Known rows, with every step that occurs:
vimi-pimalol-luvi-dituv: [ 52  33 -55  -6   3  11  52  60   5  -6   5  13 -58  11   6  21  -6  12
 -25  -1]
luvi-dituv-fadov-zali: [-23  34 -32  18 -21 -29  30  -8  21   6 -12 -18 -39  19 -23  60 -18  30
 -16  30]
fefon-dituv-fadov-zali-vimi-pimalol: [ -7  62   0  37 -13 -20  23  -9  23  19  -1   0 -20 -58   1  45  14  20
 -25  32]
luvi-dituv-fadov-zali-vimi: [-25  32 -22  15 -18 -47  27  -5  25   9 -16  -7 -30  -7 -30  57  -8  25
  -2  46]
vimi-pimalol-fadov-zali-fefon-misire: [ 11  -5   7  26 -18  10  46  35 -30  -1  -5  18 -70 -47  31  41  58 -20
 -45  21]
zali-vimi: [ 18  18 -14  32  14 -22  56  10  39   2  -5   4 -28 -45  -1  43  40   5
  23   7]
dituv-fadov-zali-fefon-misire-luvi: [-26  24   3  41  -7 -18  28  -6   6  21 -18 -15 -62   2 -13  68  49 -21
 -34   9]
pimalol-luvi-dituv-fadov: [ 22  31 -55   1 -16 -31  56  31  28   4  -1 -15 -34  38 -32  43 -21  24
 -20   3]
misire-vimi-pimalol-luvi-dituv: [ 64  33 -62  -3  15  18  37  62  -8 -26 -10  12 -61  -1   1  12  -8  11
  -9   5]
fadov-galiz: [ 16  15 -20  29   8  -2  74  -1  13 -18   3   2 -28   2   0  33  30   6
  30   2]
fadov-zali-fefon-misire: [-25   4  -7  23   2 -37  56   9  15  17 -14   2 -73 -18  10  54  42 -20
 -23  20]
dituv-fadov-zali-vimi-galiz: [-35  10 -14  36 -10  -2  36  12  42  34   1 -12   5 -44  -3  41  30  24
   1  42]
pimalol-vimi: [  3  27 -44  25  18  31  42  -9  14   3   6  13 -22 -27  15  51  39   3
   7 -24]
vimi-pimalol-luvi-dituv-fadov-zali: [  2  47 -48  -2 -25   0  27  44  19   5  -8  -1 -35  16 -14  28 -20  27
 -49  22]
luvi-dituv: [ 26  22 -37  12   7 -15  53   8   5  -5   1  -6 -63  11  -3  51  -4  14
   6   8]
luvi-dituv-fadov: [ 18  32 -47  21 -11 -26  47   2  20  -9   0 -31 -42  17 -22  62 -20  27
  -3   6]
fefon-misire-vimi: [ 37   8 -25  36  41  -5  56  30   5 -20 -25 -25 -58 -42   4  45  40  -7
  21   9]
zali-fefon-misire-luvi-dituv-fadov: [ 24  22 -28  22  -4 -26  40   4 -17   7   0 -25 -89  27 -26  82  13 -18
 -22  -1]
luvi-dituv-fadov-zali-vimi-pimalol: [ -4  44 -33  17 -19 -10  16  13  16   0  -7   1 -33 -34 -14  44  -6  26
 -19  44]
fadov-zali-vimi-pimalol-luvi: [  0  31 -16  10   0   1  37  48  35  18 -12  34 -23 -43   8   7  40   3
 -23  25]
zali-fefon-misire-luvi-dituv: [  32   16  -19   17   15  -18   48   11  -32    2    0   -2 -108   26
   -8   73   29  -31  -12   -1]
pimalol-luvi: [ 24  20 -31  14   6 -12  63  35  36   9  -6   7 -31   6   0  24  27   5
 -10 -16]
dituv-fadov-zali-fefon-misire: [-36  13 -12  30 -16 -47  51   0  25  15 -16 -22 -48 -13  -4  63  29  -7
 -34  20]

Rows:
[ 11  43 -19  34 -25 -62  59 -35  20  16  15 -17 -49   3  -5  65   5   5
 -28 -14]	zali-fefon-dituv-fadov
[ 31  31 -20  30  12  -3  37  14 -13  -1 -11 -38 -71  17 -29  78  10  -3
  -6   2]	fefon-misire-luvi-dituv-fadov
[-27  35 -23  21 -32 -22  10 -23  -4  16  -9   6 -69  50 -28  65   3  -3
 -35  12]	misire-luvi-dituv-fadov-zali-fefon
[-11  11 -41  11  -8 -52  31   4  -7 -11 -28 -22 -78  13 -23  62  -6  -2
 -17  41]	luvi-dituv-fadov-zali-fefon-misire-vimi
[ -9  30   2  28   7 -24  17   2  -7  15 -24 -13 -58  -2 -39  74  23  -5
  -3  46]	fefon-misire-luvi-dituv-fadov-zali-vimi
[ 51   9   0  37  -7  24  41  36 -11 -12   7  20 -28 -73  20  29  53   3
  -1   9]	zali-vimi-pimalol-fadov
[ 25  22   8  29 -26  -1  17  -4 -51  -9  -7  35 -70 -35  29  30  33  -6
 -39  18]	misire-vimi-pimalol-fadov-zali-fefon-dituv
[ 53  12 -13  40 -10  45  43  35 -18 -19   5   9 -39 -49  29  30  44   9
 -18 -10]	vimi-pimalol-fadov
[ -9  40 -54  -6 -41 -25  30  34  14  11   2  13 -52  31  -9  29 -18  13
 -65  15]	vimi-pimalol-luvi-dituv-fadov-zali-fefon
[ -1  53 -14  28 -11  20  -7   8  -3   5 -10   9 -47 -17 -24  50  13  11
 -19  30]	misire-luvi-dituv-fadov-zali-vimi-pimalol
[-22  54   0  36 -17 -39  38 -31  26  21  -7 -16 -29  -8  -6  58   1  25
 -25  19]	fefon-dituv-fadov-zali
[ 46  29 -42  38  21  38  29  35   7 -30 -14  -1 -44 -53  22  22  32   8
   6  -9]	misire-vimi-pimalol
[ 29  -1 -31  27  24 -29  59  20   0 -13 -15 -13 -75 -28   8  49  41 -23
   7   2]	zali-fefon-misire-vimi
[ -10   18   -5   10    5  -21   30    2  -32   14  -14   11 -106   29
  -10   67   28  -29  -27   22]	fadov-zali-fefon-misire-luvi-dituv
[ -9  34  -6  26   3  -5  19   5 -12   6 -26 -26 -68  22 -32  76  12  -2
 -21  27]	fefon-misire-luvi-dituv-fadov-zali
[ 10  16   6  35 -20  41  27  28 -19 -10 -10  19 -34 -46  30  25  45   9
 -30  12]	vimi-pimalol-fadov-zali
[ -8  41 -25  18 -17  -6  28  43  46  17 -14  11  -3 -42  -8  17  25  16
 -33  25]	dituv-fadov-zali-vimi-pimalol-luvi
[ 16  29  15  28 -38 -10  36 -10 -35  10  10  38 -66 -27  32  38  32  -4
 -55  14]	vimi-pimalol-fadov-zali-fefon-dituv
[ -8 -15  17  23 -17 -26  57  11 -22   8 -11   9 -68 -18  16  52  55 -20
 -30  25]	pimalol-fadov-zali-fefon-misire
[-20  38   3  22 -17 -57  49 -36   7  30   0  21 -67   0  13  52  18  -3
 -30  11]	fadov-zali-fefon-dituv
[ 20  34 -12  26  -7 -54  64 -24   7  19  16  10 -66   0  12  54  18  -6
 -18 -13]	zali-fefon-dituv
[ 40  41 -54   2 -13 -14  41  51  26   0   6   1 -28 -12 -23  30 -12  21
 -18  17]	zali-vimi-pimalol-luvi-dituv-fadov
